Each row was made from one path, in order. Every step used is in the known rows, and no mark comes twice. Write each row's path.
Known rows
zifo/zezo/luni/dobi: [-1.693 -2.569 -2.224  1.570  1.727 -0.702  4.845  2.402  1.038  2.666
 -5.620 -1.752 -2.580  0.957  2.225 -3.894  5.678 -0.804  3.382 -0.806
 -2.489  2.382]
luni/tero: [-2.602 -1.749 -0.027 -1.133  1.469  0.234 -1.150 -0.183  1.601 -1.417
  1.502 -1.134 -1.269 -0.503  2.918  0.866  0.560  1.019 -0.204 -0.736
  2.025  0.600]
feruz/goguti/sezo/zifo/zezo/luni: [ 2.637 -0.266 -5.923 -1.110  0.754 -4.526  2.419 -0.686 -1.128  2.018
 -6.706 -3.740 -1.134 -1.619 -6.083 -0.445  2.839 -2.348  2.365 -1.136
 -4.086  1.776]
goguti/sezo/zifo/zezo/luni/tero: [-2.437 -2.703 -5.461 -3.524  3.230 -2.675  3.310  1.825  0.006 -1.257
 -4.520 -3.635 -5.242 -4.652 -0.683  1.433  4.738 -0.871  2.224 -2.874
 -1.858  1.942]
zifo/sezo/gupe/luni/tero: [-4.515 -2.761  1.975 -2.922  4.939 -0.258 -1.241  2.975  2.397 -5.945
 -4.133 -1.635 -3.027 -4.200  2.621  2.753  6.404  0.657 -2.271 -1.167
  2.987  1.002]
zezo/luni/feruz: [-1.774 -1.965  0.878  1.996 -3.009 -2.786  1.892  2.166 -0.081 -0.191
 -1.577 -2.826 -0.844 -0.479 -1.558 -3.650  1.289  2.367  1.312 -1.205
 -0.751  4.038]
goguti/sezo/zifo: [ 1.729 -0.040 -2.986 -1.182 -0.049 -2.012 -0.183 -2.078 -0.836 -1.584
 -0.585 -0.239  0.096 -2.719 -4.154  3.619 -0.607 -1.881 -0.439 -1.556
 -1.631 -1.340]
zifo/zezo: [-0.149  1.556 -1.858 -1.603  2.625  0.276  2.631  1.712 -0.562  1.024
 -2.435 -0.441 -2.222 -0.311  1.003  0.282  2.263 -0.387  0.913  0.622
 -1.300  0.248]
zezo/luni: [-1.475 -2.776 -0.528 -0.200 -0.744 -1.186  1.621  1.936 -0.475  0.723
 -2.764 -2.183 -1.938 -0.917 -0.512 -2.940  2.951  0.460  1.506 -1.443
 -0.383  1.962]
luni/feruz/goguti/sezo/zifo/zezo: [ 3.993  3.238 -3.724  1.180 -1.090 -4.661  1.022 -2.498 -0.348  0.984
 -2.520 -2.285  1.610 -0.437 -6.165  1.656 -1.661 -0.553  0.275  0.254
 -3.904  1.750]
gupe/sezo/zifo: [ 1.833 -0.307 -3.021 -0.885  2.141  0.098 -0.950  1.742 -1.584 -1.293
 -2.563  0.737 -2.956 -1.378 -2.073  3.117  0.404 -2.174  3.477  1.857
 -2.051 -4.719]
dobi/luni: [-2.542 -0.328 -1.772  0.185  0.905 -0.253  0.347 -1.588  1.949  1.741
  2.119 -0.549  1.876  0.264  2.477 -1.350 -0.160  2.309 -0.556 -1.281
  0.823  1.166]
zifo/sezo/gupe/luni/feruz: [-2.381 -0.586  3.750  0.559  1.188 -2.170 -0.244  3.137  1.120 -5.203
 -4.395 -1.052 -0.768 -3.357 -1.067  1.357  4.567  1.636 -2.553 -0.332
  0.467  1.990]
goguti/sezo/gupe/luni: [-3.321  0.383  1.227  0.927  2.482 -2.343  0.053 -0.590  3.041 -2.995
 -2.160 -0.699  0.497 -1.438 -2.638  2.707  3.691 -1.341 -2.505 -0.817
  1.804 -0.561]
goguti/sezo: [ 1.215  1.229 -0.952  0.586 -1.724 -2.441 -0.185 -1.054  0.709 -0.419
  1.317 -0.766  1.402 -0.510 -3.104  1.877 -0.446 -0.706 -1.465 -0.929
 -0.090 -0.249]
tero/luni/feruz/goguti/sezo: [ 1.638  0.937 -0.377  4.267 -4.089 -4.280 -2.986 -4.457  3.481 -0.672
  1.088 -2.259  4.051  3.183 -4.198 -2.345 -4.028  0.943 -2.546 -0.495
  2.422  2.468]
sezo/zifo/zezo: [ 0.444  0.337 -3.937 -3.011  4.160  0.813  2.551  1.006 -2.017 -0.644
 -4.519  0.275 -3.554 -2.499  0.245  2.138  2.403 -1.489  1.951  0.374
 -3.030 -0.887]
zifo/zezo/luni/feruz/goguti/sezo/gupe: [ 1.168 -0.393 -1.247  1.852 -1.562 -7.686  2.677 -0.631  0.816  0.283
 -5.504 -5.309 -0.630  1.399 -5.149 -1.110  3.285  1.276 -0.118  0.413
 -3.667  3.835]
goguti/sezo/gupe/luni/feruz: [-3.833  1.222  2.727  2.980 -0.117 -4.006  0.499 -0.813  3.181 -3.938
 -1.039 -1.391  1.550 -1.082 -3.563  1.833  1.955  0.876 -3.006 -0.729
  1.697  1.266]
zifo/sezo/gupe/luni: [-2.190 -0.959  1.889 -1.630  3.628 -0.464 -0.314  3.170  0.939 -4.637
 -5.765 -0.120 -1.521 -3.483 -0.324  2.249  6.096 -0.545 -2.210 -0.335
  0.936 -0.002]
feruz/luni: [-2.151 -0.715  1.143  1.380 -0.084  0.236  0.839 -2.509  1.184  2.276
  1.040 -0.672  2.984 -1.058  0.199 -2.310  0.529 -0.709 -0.587 -0.292
 -0.432  2.019]
tero/luni: [-1.968 -1.905 -0.514  0.114  1.227  0.863 -1.324 -1.017  1.900 -1.834
 -0.677  0.329 -1.506  1.151  2.406 -2.018 -0.182 -0.442 -1.050 -0.946
  3.330 -0.306]
zifo/zezo/luni: [-1.530 -1.075 -2.504 -1.460  2.032 -1.194  4.128  3.634 -0.836  1.488
 -5.210 -2.486 -3.935 -1.454  0.373 -2.864  4.994 -0.247  2.484 -0.400
 -1.667  2.424]

Write each row's path
[ 0.009 -2.024 -5.786 -2.106  2.096 -4.175  1.487 -0.428  0.417  0.533
 -4.940 -4.715 -2.580 -2.470 -3.021  0.220  3.250 -1.051  2.192 -1.765
 -1.902  2.549]	feruz/goguti/sezo/zifo/zezo/luni/tero
[-2.800  0.663 -0.238  2.445 -1.664 -1.624  0.666 -1.528  2.099  1.325
  3.324 -1.255  2.485  0.477  1.734 -2.486 -1.381  4.481 -0.891 -1.163
  0.746  3.130]	dobi/luni/feruz
[ 0.239  2.872 -0.935  3.839 -1.304 -3.768 -1.223 -2.966  2.112 -0.443
 -1.647 -1.692  5.103 -1.673 -7.140  0.123 -1.438 -0.811 -1.107 -1.130
  0.311  2.427]	gupe/luni/feruz/goguti/sezo/zifo
[-0.045 -1.364 -5.643 -2.445  4.247 -0.948  3.406  5.268 -2.519  0.283
 -7.787 -1.567 -7.173 -2.786 -1.804  0.734  5.638 -2.313  5.897  1.640
 -4.103 -2.369]	gupe/sezo/zifo/zezo/luni
[-1.941 -3.363  0.150  3.245  0.948  1.075 -0.832 -2.215  4.034 -0.655
 -0.846  0.988  0.149  3.139  4.350 -2.839  0.371 -0.939 -0.317 -1.447
  2.645 -0.321]	tero/luni/dobi
[-0.766 -0.202  1.412  5.697  1.183 -3.434 -0.794 -4.368  5.418  0.139
 -3.085 -0.883  5.404  2.838 -3.376  0.502  2.723 -2.128 -1.577 -0.840
  0.861  0.392]	feruz/goguti/sezo/gupe/luni/dobi
[ 1.173 -0.920 -3.499  0.607 -0.116 -3.636  2.807  0.494 -1.738  1.308
 -6.793 -3.731 -1.632 -1.051 -3.522 -2.874  1.856  0.605  2.899 -0.084
 -4.155  3.834]	sezo/zifo/zezo/luni/feruz/goguti
[ 2.392 -0.208 -4.558  1.241  0.711 -3.787  1.858  3.006 -1.537  1.444
 -7.221 -3.676 -3.575 -0.338 -5.044 -1.833  2.612 -0.561  5.681  2.535
 -4.853  0.667]	gupe/sezo/zifo/zezo/luni/feruz/goguti
[-4.798 -2.088 -1.641 -0.828  2.350  0.175 -0.654 -1.527  3.138  0.534
  3.643 -1.640  0.503 -0.358  5.593 -0.707  0.510  3.451 -0.364 -2.132
  3.150  1.908]	dobi/luni/tero
[ 1.760  1.714 -2.473  2.780 -3.072 -6.683  2.674  0.404  0.730  2.953
 -3.653 -5.057  1.415  0.581 -6.206 -3.384  1.440  1.030  1.098 -0.335
 -2.907  5.066]	zifo/zezo/luni/feruz/goguti/sezo
[-2.248 -1.209  0.948  2.201 -1.171 -0.697 -1.225 -1.233  2.255 -2.733
  0.562 -0.586 -0.762  1.347  1.512 -2.894 -1.803  1.840 -1.754 -0.556
  2.663  1.633]	tero/luni/feruz
[ 0.903  2.312 -1.336  4.584 -4.010 -5.432 -1.265 -4.741  3.208  3.306
  3.980 -3.106  7.074  2.258 -3.791 -1.927 -3.687  3.651 -1.838 -1.318
 -0.022  3.580]	dobi/luni/feruz/goguti/sezo
[-0.042 -0.315 -3.826 -0.381 -0.427 -4.539  4.499  1.744 -1.287 -0.497
 -4.668 -3.401 -3.235 -3.672 -4.598 -0.019  2.736  0.157  1.792 -1.952
 -3.825  3.066]	goguti/sezo/zifo/zezo/luni/feruz
[ 0.701 -0.986  0.810  3.485 -2.200 -5.560 -3.040 -5.601  3.635 -3.253
 -1.033 -2.586  1.659  3.662 -3.482 -0.191 -2.059  0.783 -3.906  0.049
  1.556  1.296]	tero/luni/feruz/goguti/sezo/gupe
[-0.730  3.953  1.249  5.241 -2.575 -4.262 -1.087 -2.194  3.817  0.741
  0.398 -2.217  6.497  0.515 -6.568 -1.765 -1.205  0.458 -1.965 -0.519
  1.746  3.409]	gupe/luni/feruz/goguti/sezo
[-4.236  1.914  2.662  3.330  0.153 -0.353  0.519  1.297  2.516 -1.300
 -0.165 -0.504  2.224 -1.524 -0.943 -2.314  0.990  1.348 -0.685 -0.696
  2.484  2.710]	gupe/luni/feruz
[-2.506  0.493  3.159  3.816  0.561 -2.975 -1.180 -1.922  3.011 -1.612
 -3.071 -1.663  2.977  1.400 -2.690 -1.158  1.265  1.377 -1.608  1.055
  1.109  2.571]	sezo/gupe/luni/feruz/goguti
[-0.974  1.190  0.843  2.229  1.376 -3.900 -1.566 -2.951  3.472 -0.777
 -3.052 -1.847  3.704  0.777 -5.137  1.228  2.033 -1.678 -2.636  0.164
  1.500  0.314]	feruz/goguti/sezo/gupe/luni
